Each row comes from the steps of one walk. Every step used is in the known rows, and no mark comes twice. Write the walk behind each row, first mark first.
Known rows
G-K-S-M-E: [  7   8  12  -5 -13 -35  21 -16 -20 -52  28 -20 -22  32  10 -14  23 -21
  44 -24  -5  14  42  21  23  31 -14  12   8  16 -45  -8  25   4  -3]
W-E-X: [ 14  38 -11 -22 -22 -33 -15  -3   6 -52  16   4  11  -8  14  12 -11   0
  27 -50  13  13 -19  47  38  64 -20  19 -12   3  -2   4  10   3  -3]
S-W-M-E: [-16  11  16  11  20 -45 -51  -7 -20 -68  37 -23  11   2   6  26 -15   8
  29 -46  14  38  22  18  21  12 -13  19  30   3 -17  12  -6  18 -18]
K-G-W: [-20  17 -14   7  12 -14  13   0  -2 -15  11  -7  -7  22 -59  12 -12  -8
  10 -10  -2  14  24 -10  -9  28 -24   6 -24   8  -5   1   4  12   2]
W-K: [  7   8   4  -3  -9  -7 -14   6  -4   0  17   9 -11   8  -6  -1 -12  -3
 -12 -16  -9  12  35  14  52 -21 -29  -1  18  11  -8 -10   9  -6   8]
X-E: [ 39  40 -12 -25  -7 -23  -3   6 -11 -18  10 -27   5 -11 -17   6  -9 -24
  11 -35 -11   5 -12  30  22  37 -17   8  12   9  -7  -1  -5  -2  -5]
G-K: [  0   6 -16  -3 -24 -20  -3   4  -6  -7  -1  -4  -6  27  24  -7  20 -35
   8 -15 -29  15  16  -4  42   4 -21   6  16  -8 -14 -14  16  -1  10]
W-M-E: [-20  12   3  -7  21 -41 -20  -5 -12 -52  22 -34   2 -11  -1  21  -3  -9
  28 -50  13  18  28  11  32  28  -9  25  35   4 -24  -8  -1   0 -16]
G-K-W: [  8  -7 -17 -11 -29 -32 -23   0   9  -6  -4 -11 -16  42  38 -20  -5 -25
   9 -20 -27  29  17 -23  37  -2 -12   1   1  -9  -5  -4  30 -18  20]
W-K-S-M-E: [ 13  12  29  -6   3 -21   9 -13 -24 -43  46  -1 -24   9 -21 -11  -7  13
  23 -27  13  14  62  38  34   7 -24   4   9  32 -38  -1  19  -2  -6]
Z-M-E: [-13  24   1  -5  20 -41  -9   4  -1 -71  29 -39   9  -2   9  19  -2  -6
  35 -29  19   9  27  -4  11  26 -19  34  29  -9 -30 -13   9 -10 -19]
G-K-W-M-E-X: [-17  -1  -2  -5 -11 -56 -42 -30  12 -73  17 -32 -22  30  48  -1  -4  -6
  39 -64 -14  47  28  -7  59  40 -12  14  16  -3 -27 -19  23 -13   4]
Z-M: [-23  -2 -15  -2  11 -29  15  -6   3 -50  24 -19   9  -3  31  25  -8 -17
   8 -20   6   8  30  -7  -3   9 -27  31   4 -13 -12  -6   5  -4 -17]
S-M-E-X: [-18  42  -5   0  18 -42 -20 -21   9 -76  20 -35  17   7   7   7 -18   1
  44 -58  36  23  19  11  37  55 -31  27   5  -6 -28   6  11  -2 -10]
K-W: [  1   5 -20 -13  -1 -33 -28   6  13  -6   0 -12   8  13   7  -3 -36 -11
   8 -31   5  26  10 -14  16   7 -11   7  -8  -9  15  11  20 -21  12]
G-K-S-W-E: [ 46  -4  16  -9 -56 -31  -2  -3 -27 -45  37  28 -10  28  20 -12  23  -2
  25 -14 -23  21   4  60  13  30 -10  -1 -18  25 -17  13  18  26  -1]
T-S-M-E-X: [-20  30  -9  -9  -3 -47 -21 -15   3 -70  27 -23  18   3   2  10 -20  -4
  57 -59   7  25  27  21  21  43 -42  27  -3   3 -20  12  28  -8   0]
T-S: [ -7   5 -13 -13 -16 -23  -6  12  -7  -3  11   7  21  -1 -10   8 -13 -27
  16 -27 -25  12  19  11   7   0 -35  11  -3   1   9   7  26 -10  11]
G-K-W-M: [-20 -38 -12  -5 -20 -42 -17 -26   3 -30   8 -16 -28  32  66   2  -1 -25
   6 -39 -23  34  44 -18  29  -5  -7  11   7  -3 -13  -9  17 -10   5]
G-W-M-E-X: [-48  29   3   2  24 -53 -46 -15  -9 -88  18 -43  -8   2 -11  30 -22  11
  42 -64  23  26  23  -3  21  38 -20  31   5  17 -32 -18  -5   6 -16]
T-G-K-S: [ 27   1  -1 -15 -40 -22  47  10 -20  16  18  -3 -21  10   6  -9  19 -34
  14 -10 -49  13  16   9  26  -1  -7  -7 -14   7 -14  -3  46   3   7]
T-S-W-M-E-X: [-28   8  10   5  -4 -54 -51 -17 -10 -84  47 -10  24  -1   9  35 -22  11
  45 -66  -9  50  29  31  21  34 -39  20   4  13  -8  17  13  11 -10]
S-W-E: [ 28  21   4  -9 -17 -37 -38   8 -10 -43  26   8  15   3  13   7 -14   8
  21 -30  15  22 -16  50  13  25 -13  12  -4   8   1  28  -1  14  -8]
K-T-S-M-E: [ -7 -15 -18 -14 -23 -65 -26  -2 -15 -44  23  -5   9  17  22 -10 -12  -9
  75 -38  -8   6  46   5   2  20  -7  30  10  -3 -14  13  39 -18  10]
M-E-X: [ -2  57  -2  -7   8 -34 -30   5   7 -48  11 -20  23   5 -19   9 -13   2
  36 -51  11  19  -6  12  52  57 -30  19  14  -5 -16  -5  15  -7   3]
K-W-M: [-25 -23 -16  -8  14 -38 -20 -16   3 -31  11 -20  -4   0  39  16 -34  -9
   1 -50   6  32  38  -9  13   5  -7  17  -4   1   4   7  11 -14  -5]
K-T-W-M-E-X: [-23 -19 -20  -6 -29 -60 -50 -10  -9 -93  24  -7   5   3  46  -5 -10  -2
  60 -70 -15  29  56  11  34  60 -20  42   8  -4 -12  13  21 -16 -23]

Write each row's walk
[-19 -13  11   2  -7 -14  13 -21 -24 -35  35  -7 -40  22 -21   0 -23   9
   4 -15  16   9  71  14  -2 -20 -26   3 -29  40 -29   0  10   8  -6]  G-W-K-S-M
[ -4   1  -7 -15 -16 -64 -28 -20   8 -54  24 -51 -29  15  56   3  -5  -8
  44 -64 -21  46  24 -12  64  23  -2   4  12  -4 -27  -7  43 -11  -3]  T-G-K-W-M-E-X
[  3  24  20  -2  -7 -22   7 -27 -11 -66  48  -3 -18   8 -19  -1 -19  21
  28 -42  15  25  57  40  49  35 -36   6  -6  27 -36  -4  25   2  -7]  W-K-S-M-E-X
[ -6 -50   5   4 -54 -69 -56  -7 -33 -56  38  11 -10  41  63  -5  14  -6
  70 -31 -57  28  52  11  16  -2  -6  16  27   5 -21   0  33   8  10]  G-K-T-S-W-M-E
[  4 -43 -22 -12 -72 -45 -11  10 -12   3   4  30  -4  37  50 -23  13 -35
  46 -12 -73   4  33  -5  19  -2 -13  11   4  -5  -3 -13  48 -13  30]  G-K-T-S
[ 12  -7 -22 -16 -25 -46  -3  23  -6  18   6   0   4  -4  27   2 -14 -19
  34 -20 -29  -1   8 -11  17  -1   7   7  -3 -17   7  11  44 -13   9]  K-T-G
[-11 -38 -11  -7 -51 -38 -40  15 -22  -1  15  22 -27  35  -2 -13 -26   6
  33  -9 -43   2  60  -6   4 -41 -18   3  -8  29  -5 -10  32 -14  25]  G-W-K-T-S
[-14 -22  -2  -5 -29 -58 -51  -3 -25 -48  33 -11 -35  34   6 -21 -20  18
  69 -24  -9   6  75  -3   8 -28 -13  12   8  29 -34  -6  32 -16  15]  G-W-K-T-S-M-E
[  3  13   0  -7  -8 -20 -21  22 -15   7  14 -23 -38   6 -22   7 -19   4
   1 -11 -10  13  30  -7  34 -53 -13 -11   2  24 -20   2  21  -2   2]  T-G-W-K
[ 22 -16 -11 -12 -37 -35  -6  20 -10  25  18  17 -24   7  23 -12 -15  -1
  18 -10 -37   4  39   0  49 -32   1  -8  10   2  -2   1  46 -18  13]  W-K-T-G
[-23  -7 -16  -7  -6 -29   4 -11  -5 -25  18 -11  12   0  16   8 -18 -27
  26 -34  -2  15  39   9  -5   2 -33  22 -10   2  -3  19  25  -7  -1]  T-S-M
[  8   6   4   5  -4   7  26  -5   3   9  29  31 -21  17 -39  -1  -7  -7
 -14  -2 -24  18  50  21  46   6 -38  -9   2   9  -3  -4  14   5   6]  W-K-G
[-15  10   0   1  -4 -14 -31  10 -12 -13  11  -9 -28  24 -25  -2 -20   6
  -4 -11  -1  13  38  -8  31 -33 -25  -1   5  26 -18 -12   4  -3   7]  G-W-K
[ 56   3  13 -18 -59 -38  13  10 -31 -23  44  12 -24   6  26  -1  19  -4
  31 -16 -35  25  -5  57  17  11  -2 -11 -21  22 -15  27  37  25  -4]  T-G-K-S-W-E
[ -7  -6   7  -2  -6 -23  25  -9 -26 -16  40 -27 -49   4 -19   6 -24  10
   9 -16   1  12  62  10   4 -37 -16  -8 -31  39 -31  10  28   7  -9]  T-G-W-K-S-M
[-17 -69 -24  -2 -58 -41 -20 -13 -17 -49  11   6 -27  26  91 -25  23 -39
  34 -36 -56  21  74  -6  22   8 -14  29  10  -4 -13   6  21  -9 -16]  G-K-T-W-M
[ -8  24 -20 -10   3 -34 -14  24  -9   2   1 -41 -11  -4 -22  16 -24 -10
  16 -21  -1  10   1 -20   5 -21  -6   4 -11   8  -8   8  22  -1  -2]  T-G-W
[  0 -29 -34 -12 -41 -34 -30  18  -8 -25   1  15  12  17  36 -29  -8 -24
  32 -28 -28  12  41  -2  13  17 -16  29  -4  -9  12  27  25 -20  -5]  K-T-W
[ 13   6   6   6  -8 -16   1   6 -21 -20  33  21  22   6 -24  13 -21   2
   6 -16  -7  23  12  28  -7  16 -23   5 -30  11  10  22  16  16  -3]  K-S-W
[-10 -23  -8  -2 -29 -34 -41   9 -15  -9   9  12 -28  36   2 -18 -22  14
  21  -8 -18   2  47 -16  23 -29  -6   3  -3  20 -13 -17  16  -9  15]  G-W-K-T
[ -7  -5  26  13 -22 -41 -13 -30 -23 -87  48   0  -8  29  17  12   9   7
  37 -47 -22  45  31  34  35  50 -25  12  -4  20 -31  -6  18  29 -11]  G-K-S-W-M-E-X
[-11 -54 -28  -5 -66 -53  -3 -17 -10 -22  14  14 -14  40  79 -21  11 -36
  53 -20 -44   6  60  -8   7   1 -13  18  -3  -6 -16   2  44  -9  18]  G-K-T-S-M
[  9 -11  12   6 -32 -14 -41   9 -14  -9  41  29   1  17  -1   3 -24   8
   1 -12 -34  34  41  30  27 -42 -45  -9   4  20   6  20  20   6  14]  T-S-W-K
[ -9 -32 -15 -12 -22 -49  -3 -15   1  -8  13 -34 -38  11  70   6  -3 -27
  10 -40 -33  36  37 -19  32 -19   6  -2   5  -5 -12   3  35 -10  -1]  T-G-K-W-M
[  9  -5  -7  -5 -27   0 -26  15  -9 -22  22   6 -12  11  11 -25  -5 -13
  -9 -24 -18  27  61  16  49 -16 -49  10  12  13  -1  18   8 -17 -11]  T-W-K
[ 17  25 -20 -22 -37 -30 -31   4   5 -72  22  -1   9 -11  28 -13  -7  -9
  29 -59   1  29   7  51  34  69 -39  32 -17   7   2  32  11  -6 -24]  T-W-E-X
[ 15  36   2  -4 -21 -37 -41  -4   6 -68  29  11  22   4  17  14 -21  18
  27 -50  14  31 -22  48  24  56 -26  14 -19   4   4  27   5  15  -8]  S-W-E-X
[ -3  12  22   1   6 -27 -10 -11 -28 -55  39 -24 -40  24 -41  -8 -14  23
  30 -21  26  13  68  20  15 -10 -20   7  -2  44 -44  -9  10   4  -9]  G-W-K-S-M-E
[ 12 -10  10  15 -27  -1   0  -2 -11   0  51  50  -8  25 -36   7 -16   4
   0   0 -45  36  56  37  21 -13 -56 -15 -15  17  11  23  26  16  13]  T-S-W-K-G
[-29  25   2  -4  18 -44 -29 -20  -1 -78  24 -29   9  -8   6  31 -14   0
  31 -68  12  29  21  15  45  55 -21  25  19   1 -23 -13   5   0 -16]  W-M-E-X
[  9   5  12  14 -12 -11 -40   7  -8 -13  32  20   0  21   0   4 -23  15
 -11 -15 -11  31  29  20  43 -32 -31  -9  11   9   0  15   4   9   3]  S-W-K
